In the rows, zero is written as 128.
Known rows, with every way that one mark hangs from another:
Q_350[Q_166]: [ 76 121 142 160 135 134 131 145 131 141  87 121 136 163 119 105 145 103]
Q_780[Q_865]: [ 95 139 117 160 118 109 116 137 147 112 122  27 147 145 107 104 120 119]
Q_865[Q_166[Q_167 Q_389[Q_488] Q_764] Q_446]: [133 117 131 110 133 123 132  98 125 140 146 157 102 125 112 132 143 134]
Q_350[Q_166[Q_167 Q_389[Q_488] Q_865]]: [108  92 159 133 130 128 140 128 189 140 142 162 132 126 142 135 151 114]
Q_166[Q_764]: [110 122 123 156 149 134 150 124  69 118 110 122 133 141  98 105 130 111]
Q_865[Q_166[Q_167 Q_350 Q_389] Q_446]: [140 136 108 100  98 131  98 124 139 145 127 148 123 127 147 104 138 145]
Q_167[Q_166]: [ 93 124 122 137 121 131 163 138 121 108  97 111 141 176 140 131 148 107]
Q_167[Q_166[Q_350 Q_389 Q_764 Q_865]]: [159 122 135 112 150 123 156 132 106 113 148 173 129 115 143 150 111 122]
Q_446[Q_865[Q_166]]: [ 96 130 141 136  93 129 112 113 129 141  94  49 105 149 108 155 124 121]
Q_780[Q_865[Q_446]]: [109 173 109 152 123 108 123 146 159 111 121   4 155 140 129 134 110 145]
Q_166[Q_167 Q_350 Q_389 Q_764 Q_865[Q_446]]: [182 142 114 111 152 137 140 137 130 116 152 158 145  88 149 139 115 158]
Q_865[Q_166[Q_167 Q_350 Q_389[Q_488] Q_764]]: [144  91 140  97 125 117 112 101  98 148 161 205  97 115 109  85 145 116]
Q_350[Q_166[Q_167]]: [ 80 105 133 149 140 152 133 146 161 132  85 134 136 158 120 100 172 111]
Q_167[Q_166[Q_865[Q_446]]]: [125 176 116 132 131 131 178 156 163  96 112 102 154 150 175 215 122 145]
Q_167[Q_166[Q_350 Q_865]]: [136 148 126 118 127 124 160 160 139 105 126 152 150 143 172 165 126 127]
Q_166[Q_350 Q_389 Q_764]: [142 106 128 126 136 120 123 117  58 139 138 151 130 116 115  65 113 113]
Q_166[Q_167]: [ 99 111 110 144 118 148 140 132 129 112 102 111 148 153 123  97 165 119]
Q_166[Q_350 Q_389 Q_764 Q_865[Q_446]]: [175 157 123 123 146 119 136 136  99 125 153 146 144  92 149 146  87 150]
Q_350[Q_166[Q_167 Q_389 Q_764 Q_865]]: [123  95 145 144 169 151 138 127 159 129 123 172 122 110 101 136 141 117]
Q_389[Q_488[Q_373]]: [109 117 129 144  85 121 126 118  72 134 144 138 141 163 170  85 128 105]

Rows:
[148  90 120 115 142 138 125 117  87 128 137 167 131 112 115  60 141 120] : Q_166[Q_167 Q_350 Q_389 Q_764]
[121 110 145 108  84  95 101 111  97 163 155 167 110 137 135  86 125 108] : Q_865[Q_166[Q_350 Q_389[Q_488]]]
[151 148 127 125 155 129 175 127 133 104 134 127 134 123 144 198 107 138] : Q_167[Q_166[Q_389 Q_764 Q_865[Q_446]]]
[131  94 116 115 106 135 115 125 116 132 131 139 145 129 140  55 149 122] : Q_166[Q_167 Q_350 Q_389]
[139 128 136 135 176 149 144 135 173 128 121 149 130 105 127 165 129 143] : Q_350[Q_166[Q_167 Q_389 Q_764 Q_865[Q_446]]]
[125 148 110 128 147 148 133 123 124 121 106 140 112 134 104 150 149 142] : Q_865[Q_166[Q_167 Q_764] Q_446]
[113 102 148 130 119 106 122  89  78 151 150 167  94 135  89 111 125  99] : Q_865[Q_166[Q_389[Q_488] Q_764]]
[101 115 150 154 126 130 126 133 160 143 118 132 135 133 129 137 120 109] : Q_350[Q_166[Q_389 Q_865]]
[104 181 111 143 110 108  99 135 171 124 120  30 126 145 112 155 109 144] : Q_780[Q_865[Q_166 Q_446]]
[119 136 140 116  91 120 101 127 115 148 108  81 106 136 125 133 116 132] : Q_446[Q_865[Q_166[Q_350]]]
[167 109 124 118 147 140 133 127 115 116 153 177 138  92 127 113 125 133] : Q_166[Q_167 Q_350 Q_389 Q_764 Q_865]
[151 167 107 112 153 120 100 141 160 118 137  94 114 107 108 134 122 162] : Q_780[Q_865[Q_166[Q_167 Q_350 Q_764] Q_446]]
[142 136 116 126 123 142 136 156 148 108 130 152 157 120 157 129 142 139] : Q_166[Q_167 Q_350 Q_865]
[127 134 126 119  66 112  94  95  96 158 155 148 114 151 170 115 108 123] : Q_865[Q_166[Q_389[Q_488[Q_373]]] Q_446]
[121 103 150 130 115 127 108  84  95 148 117  77  85 121  76 137 108 115] : Q_446[Q_865[Q_166[Q_389 Q_764]]]
[ 97 123 125 143  92 103  78 105 154 138 135  51 113 140  86 107 112 111] : Q_780[Q_865[Q_166[Q_389]]]
[174 165 111 120 165 143 153 156 130 104 137 152 150  98 154 163 125 164] : Q_166[Q_167 Q_350 Q_764 Q_865[Q_446]]
[152 143 129 118 164 128 169 153 108 100 134 175 135 125 147 169 119 128] : Q_167[Q_166[Q_350 Q_764 Q_865]]
[136 133 146 117 129 125 111 118  88 144 115 103  92 117  99 140 109 130] : Q_446[Q_865[Q_166[Q_350 Q_764]]]
[150  94 141  98 122 137 100  97 116 146 128 111  87 103  95 113 127 134] : Q_446[Q_865[Q_166[Q_167 Q_350 Q_389 Q_764]]]
[141 147 105 104 103 111  77 128 189 134 145  73 123 115 128 108 120 155] : Q_780[Q_865[Q_166[Q_167 Q_350 Q_389] Q_446]]
[158 132 118 126 160 145 147 147 116 105 139 176 144 103 130 136 135 138] : Q_166[Q_167 Q_350 Q_764 Q_865]
[156 168 105 118 129 140 145 164 160 107 130 130 165 114 179 156 131 166] : Q_166[Q_167 Q_350 Q_865[Q_446]]
[119  91 124 129 128 143 112  94 109 134 120 161 100 130  77 102 150 109] : Q_865[Q_166[Q_167 Q_389 Q_764]]
[102 107 167 144 122 110 138 129 158 149 143 146 131 132 142 141 123 104] : Q_350[Q_166[Q_389[Q_488] Q_865]]
[108 171 137 154 145 134 147 164 173 130 102 113 149 139 155 185 118 140] : Q_350[Q_166[Q_865[Q_446]]]
